Known rows, with every step that occurs:
vigi > tobel:  12  -7 -18 -20  13 -34  -2  -6  32  38   8  14  -9  18  21 -87 -26  31 -23 -30   4  -4  19  20 -16 -15  -5   4   5  46 -35  25   6
febubur > tobel > sivol > notuv:  22 -15  -3 -14 -20 -35  20 -31  23  32  14   6  -3  -3  34 -37 -13  17 -19  -4 -30  -8  27  36  -6 -38   0   7  -9  29 -32  26  -9
seri > tobel > mekup > tuzu:  22  15 -18 -20 -20 -32 -40 -15  21  19   3  23  -7  48  28 -80   3  45  -4  22  11 -15 -14  33 -11 -23  14  -7  -5  20 -49  15   5
seri > notuv > kisir > tobel:  12   4 -21 -14  38 -29 -11   7  40   9  25  28  -8 -12  30 -13   7  22 -21   1  15 -15  14  39  -7 -30 -26   9  45  41 -36  19  -4
tuzu > mekup > tobel > sivol > notuv > kisir:  20  15 -21 -22 -35 -17   4 -22  36  34  38   6  -8  16  39 -35 -40  42 -15  14 -19 -20  35  17 -10 -36  32  -8  41  32 -30  15 -14
vigi > tuzu > mekup > tobel > febubur:  26  11  -8 -20   0 -20  -4  -9  45  18  12   1  -3  34  31 -69 -18  48  -9 -21  -7 -22  -3  18 -28 -29  17   3  -6  27 -41  21  -9
tobel > mekup:  13   7 -11 -17 -12 -34 -21  -7  26  55   1  11 -19  22  27 -73 -15  34 -21  10   0 -12   2  36 -21 -21  -5   2   1  31 -43  15   0
notuv > sivol > tobel > seri:  13  11 -26  -6 -26 -31  -8 -12  26  10   8   5 -10 -12  28  24   9  21 -14 -16 -13 -15  32  25  -9 -38 -10  11 -31  33 -43  28 -10
seri > notuv > kisir:  14  11 -21 -18  21 -30  -6   7  32   9  20  22  -9  -1  28 -35 -18  29 -20  17  18 -17   6  44 -10 -27 -13  19  21  36 -42  26 -10
sivol > tobel > kisir > notuv > seri:   7  16 -24  -2  -1 -29  -1  -2  37  26  29  23  -2  -5  29  38 -19  25  -9  21  -8 -15  50  39 -12 -46  -1  -4  42  46 -54  11  -4
sivol > tobel:   5   1  -6  -9 -24 -29 -14  -9  36  29  15  13  -7  -2  27 -40 -10  36 -23  -9 -11  -6  22  40 -16 -28  -5  12 -22  34 -48  31  -5
sivol > tobel > febubur:  13  -6   3  -4  -6 -33  -1 -11  37  12  -1   6 -12  -7  27  -2  -7  36 -10  -9 -19 -10  11  45 -16 -29 -27  16 -39  28 -51  26  -4
febubur > tobel:  13  -4  -2 -12  -9 -36   3  -6  30  27   8  12  -4   5  26 -82   1  23 -28 -14   0  -2   6  42 -14 -27  -4  24 -18  33 -37  32  -8
kisir > notuv > sivol:   8   2 -18 -16   7 -36   3 -22  21  37  14   7  -4  -7  28 -26   3  16 -18 -14  14 -11  19  29  -9 -24 -23  17  -4  45 -41  25   1
mekup > tobel > sivol:  18  -2 -29 -18   1 -33   2 -32  26  35  15   4  -5  22  33 -79 -25  48 -16 -17 -15 -15  29  18  -8 -34  -4   0 -19  33 -24  29  -8
sivol > tobel > febubur > mesus:  12  -8  -4  -3  13 -25   2  -8  29  25 -15   8 -16  13  23  23  -3  40 -22   4 -22  -2   1  56 -12 -17 -22  27 -54  28 -50  28   0
tuzu > mekup > tobel > sivol:  18   4 -29 -21 -23 -27   0 -21  32  37  20   1  -7  35  34 -90 -26  46 -16 -14  -8 -17  20  14 -16 -33  15   0  24  26 -28  23  -9
mekup > tobel > sivol > notuv > seri:  16  -6 -38 -18  -9 -33   6 -36  22  31  24   4   2  11  36 -26 -36  42  -1   7 -38 -19  55   8 -10 -48   8 -16   2  41 -26  17 -16
sivol > notuv > seri > tobel:  13  -6 -26 -19 -10 -32 -10 -15  26  13  14  14   8   9  24 -20   1  27   0  16  -6 -10  28  23 -14 -38   5  -6   9  44 -49  18 -12
tuzu > mekup > tobel > kisir > notuv:  10  24 -18 -18 -14 -13  -5  -1  45  44  39  17  -8  23  32 -73 -29  37 -19   2   8 -18  33  25 -19 -30  26   0  62  37 -39  13   1
kisir > notuv:   3   2 -12 -16  12 -32   0  -9  32  43  14  15  -6   6  27 -61  -4  26 -20  -9   9  -4  25  33 -18 -21 -11  12   8  43 -38  27   2
sivol > notuv > kisir > tobel > mekup:  13  11  -3 -14  -7 -22 -20  -6  37  49  21  22 -19  -5  34   6  -4  23 -21  21 -14 -14  26  33 -11 -28   0 -16  41  39 -35   1   1
tuzu > mekup > tobel:    9   11  -18  -22  -31  -20  -16   -4   39   38   24    7   -6   28   29 -116  -20   47  -21  -15    2  -14   16   20  -24  -25   22    7   15   31  -35   25   -8
tuzu > mekup > tobel > seri > notuv:  18  13 -37 -22  -5 -18 -14  11  43   5  25  14 -10  23  30 -67  -7  37  -8  -5   0 -24  26  13 -24 -38  19   4  42  20 -26  24 -15
notuv > kisir > tobel:   7  12 -16 -11  19 -29  -9  -1  40  30  16  22 -10  -1  28 -27   8  28 -27 -11   8  -7  18  33  -9 -24 -14   4  21  48 -36  19  -1
tobel > febubur > mesus:  12  -8 -14 -10  32 -28   7  -9  23  37 -24   4 -17  27  21 -23  -6  38 -22   1  -9  -2 -10  49 -17  -9 -26  29 -47  33 -46  26   1
sivol > notuv:   4  -5  -7 -20 -20 -25  -5 -17  28  47  14   9  -7  -3  28 -67 -21  29 -20   0 -20  -7  29  32 -19 -22   0   4 -13  40 -45  25  -6
mekup > tobel > sivol > notuv:  16  -8 -21 -21 -15 -25   5 -40  26  41  24   3  -3   8  37 -62 -34  42 -13  -7 -37 -16  46  15  -8 -36   7  -8 -14  35 -26  25 -10
vigi > tobel > kisir > notuv > sivol:  17   6 -23 -16  23 -29  11 -16  27  36  21  16  -9  -1  24  -8 -28  11 -19 -19  18 -16  31  21  -2 -24 -13   2  39  56 -42  12  13

Rows:
 15  24 -23 -17 -22 -16  -1 -14  34  38  38  10  -7  10  32 -41 -24  28 -15  -3  14 -24  28  20 -10 -33  15   7  50  40 -43  12   0
tuzu > mekup > tobel > kisir > notuv > sivol
  4  -4 -23 -17 -15 -33  -2 -13  24  37  14   9  -1   0  26 -35 -21  28  -8  12 -22 -10  39  24 -22 -34   0  -4   2  47 -46  17 -13
sivol > notuv > seri
 16  -2 -11 -15  15 -30   1 -17  35  20   4   4 -10  12  29 -65 -17  49  -9 -18 -13 -15  13  26 -17 -26 -19  13 -43  33 -34  26  -7
mekup > tobel > febubur
  7  11  -8 -18 -15 -22  -2  -8  32  37  22  15  -9  -7  30 -31 -26  30 -23  15  -9  -9  27  36 -13 -23   8   5   3  44 -44  21 -10
sivol > notuv > kisir
 17  18 -36 -15  28 -28  -4  15  34  -3  14  22 -13   2  28  -4  -4  24 -14  14  12 -19  21  33 -13 -34  -6  11  23  32 -35  24 -14
tobel > seri > notuv > kisir
  4   3 -29 -13  20 -40   2  -5  27  34  15  15   0   8  26 -25  -5  26  -9   4   5  -8  34  25 -20 -33 -11   3  24  49 -39  18  -5
kisir > notuv > seri
 23 -13  -7  -7   8 -37   0 -16  27 -16   6   4  -9 -30  28  43  -4  21   0  -2  -8 -24   2  46  -5 -38 -48  26 -25  25 -54  24  -8
seri > notuv > sivol > tobel > febubur
 13  14 -15  -5 -33 -25  -9 -17  26  25  18  10  -9 -15  27   7 -23  23 -20   0  -4 -19  21  42  -3 -35 -10  12 -13  40 -62  19  -3
notuv > sivol > tobel > kisir
 15  17 -12 -11   9 -29 -23   2  37  44  12  23 -21   9  31 -12   4  28 -24  10   6 -14  10  36 -11 -26 -11  -7  38  39 -36   5   3
notuv > kisir > tobel > mekup
 13  16 -13 -18 -26 -33 -33 -13  20  43   4  18 -16  39  30 -97 -21  46 -12  18  -4 -15  -4  33 -19 -18  10  -3 -10  23 -44  15   5
tobel > mekup > tuzu
 22  16 -34 -18 -15 -40 -39 -10  17   9   3  23  -1  50  27 -48   1  45   7  35   9 -18  -4  25 -14 -35  13 -14  13  27 -50   7  -2
notuv > seri > tobel > mekup > tuzu
 12  -2 -11 -14   4 -33 -25  -8  34  54   5  18 -19  13  29 -47  11  27 -22  -6  -4 -11  10  29 -18 -25 -18  -7  22  35 -36   9   7
kisir > tobel > mekup
 23 -10 -12 -12   0 -43  18 -22  23  25   5   6  -5  11  31 -61  -5  21 -22 -15  -9  -7  11  38  -7 -35 -11  15 -13  27 -30  30  -8
febubur > tobel > sivol
 16   9  -4  -9  -9 -29   7  -2  32  31  12  17  -8   6  27 -68 -15  20 -29  -2   1  -9  12  49 -11 -31   2  18   0  34 -48  22  -5
febubur > tobel > kisir
 16  -4   0  -3   3 -36   9 -23  29   8   9   3  -8 -25  30  56   4  19  -4 -11  -7 -14  17  41  -6 -34 -40  20 -23  36 -48  22   0
kisir > notuv > sivol > tobel > febubur
 28  19 -35 -25   6 -15 -16   9  45   0  30  15   1  31  33 -58  -8  37  -8 -11   2 -28  19   9 -27 -42  37  -3  38  22 -28  25 -16
vigi > tuzu > mekup > tobel > seri > notuv
 19  12 -24 -15  11 -28  -2 -21  24  15  18  17   1   2  25   3   9  12 -10   4  30 -17  14  33   2 -34 -13   9  24  46 -55  16   5
seri > tobel > kisir > notuv > sivol
 22  -3 -31 -13  45 -35   4 -10  34   7  20  23  -8  -5  34  14   2  20 -15   0   5 -20  19  34   1 -39 -31   1  51  35 -29  17  -4
seri > notuv > kisir > tobel > sivol
 16   2 -17 -15   5 -16   0  -5  34  36  -6   2 -15  45  25 -53 -15  52 -19  -1 -11  -9  -7  35 -22 -13   5  23 -16  25 -37  21  -3
tuzu > mekup > tobel > febubur > mesus
 22   0 -21 -13  18 -35   5  10  32  -6  10  18  -7  -1  28 -36  14  12 -14  -6   0 -13  17  37 -14 -40  -8  21   5  22 -27  31 -14
febubur > tobel > seri > notuv
 22   8 -31 -17  -2 -40 -28  -4  22  22   1  15  -5  34  23 -26   7  33  -1  26  12 -14   2  27 -17 -38  -3  -9  21  35 -47   9  -7
notuv > seri > tobel > mekup
 13 -13 -17 -19 -12 -32   9 -34  21  45  10   3  -7   4  32 -42 -25  27 -14  -1 -29 -11  33  26 -11 -31  -5  -4  -7  35 -38  23  -5
tobel > sivol > notuv
 17   4 -10 -18 -11 -24  -1  -7  42  22   8   1 -12  25  29 -77 -17  48  -8 -14  -6 -17   4  23 -25 -25  -1  12   0  25 -38  19  -8
tuzu > mekup > tobel > febubur
 14   1 -36 -17   9 -40 -13  -6  25   8   4  15   7  23  20 -38  10  32  -4   5  13  -9  11  25 -15 -36  -5   3   7  43 -49  21 -11
notuv > seri > tobel
 13 -11 -34 -16  -6 -40  11 -31  17  37  10   4   0   6  31  -6 -27  26  -3  11 -31 -15  42  19 -13 -42  -6 -13  11  41 -39  15 -13
tobel > sivol > notuv > seri
  6  13 -16 -13  16 -25   4  -8  34  47  19  20 -10   6  27 -42 -19  23 -21   5   9 -12  30  39 -14 -25  -6   6  29  46 -48  17   5
tobel > kisir > notuv
 14   9  -1  -9 -33 -30 -27  -5  33  42  10  14 -18   9  29 -26 -15  36 -21  13 -13 -12  13  42 -17 -30  -1   0  -5  26 -46  17  -1
sivol > tobel > mekup
 19  -5 -19  -8  75 -24   4   7  34   5  -5  23 -16   4  26  51  15  26 -20  13   5 -11  -9  54  -5 -19 -41  25  15  35 -37  16   1
seri > notuv > kisir > tobel > febubur > mesus
 23 -14 -14  -4  25 -28   2 -14  18  -3  -8   6 -12 -10  25  71   0  25 -12  10 -11 -15  -9  57  -2 -26 -42  37 -40  24 -51  27  -4
seri > notuv > sivol > tobel > febubur > mesus
 19   8 -20 -19  -9 -23   7 -33  29  30  33   9  -6   4  39 -22 -40  43 -16  10 -27 -18  43  21  -2 -37  14  -9   1  39 -25  22 -13
mekup > tobel > sivol > notuv > kisir
 17  -2 -39 -13  32 -33  -8  -6  28  -1   9  15  -8 -18  28  15  32   6  -8 -25   4 -21  24  17  -8 -39 -35   9  16  35 -30  19  -5
kisir > tobel > seri > notuv > sivol
 18   4 -38 -17  14 -34  -4  -6  20   0   5   9  -9  -7  26  -8   7  13  -8  -8   7 -23  16  23 -11 -36 -24  17  -2  31 -38  26 -12
tobel > seri > notuv > sivol
 22   6 -14 -19  -8 -32 -28  -8  27  30  -1  16 -11  31  24 -57   8  33 -13  15  15 -12  -8  35 -14 -27  -4  -1   6  28 -46  16   0
seri > tobel > mekup
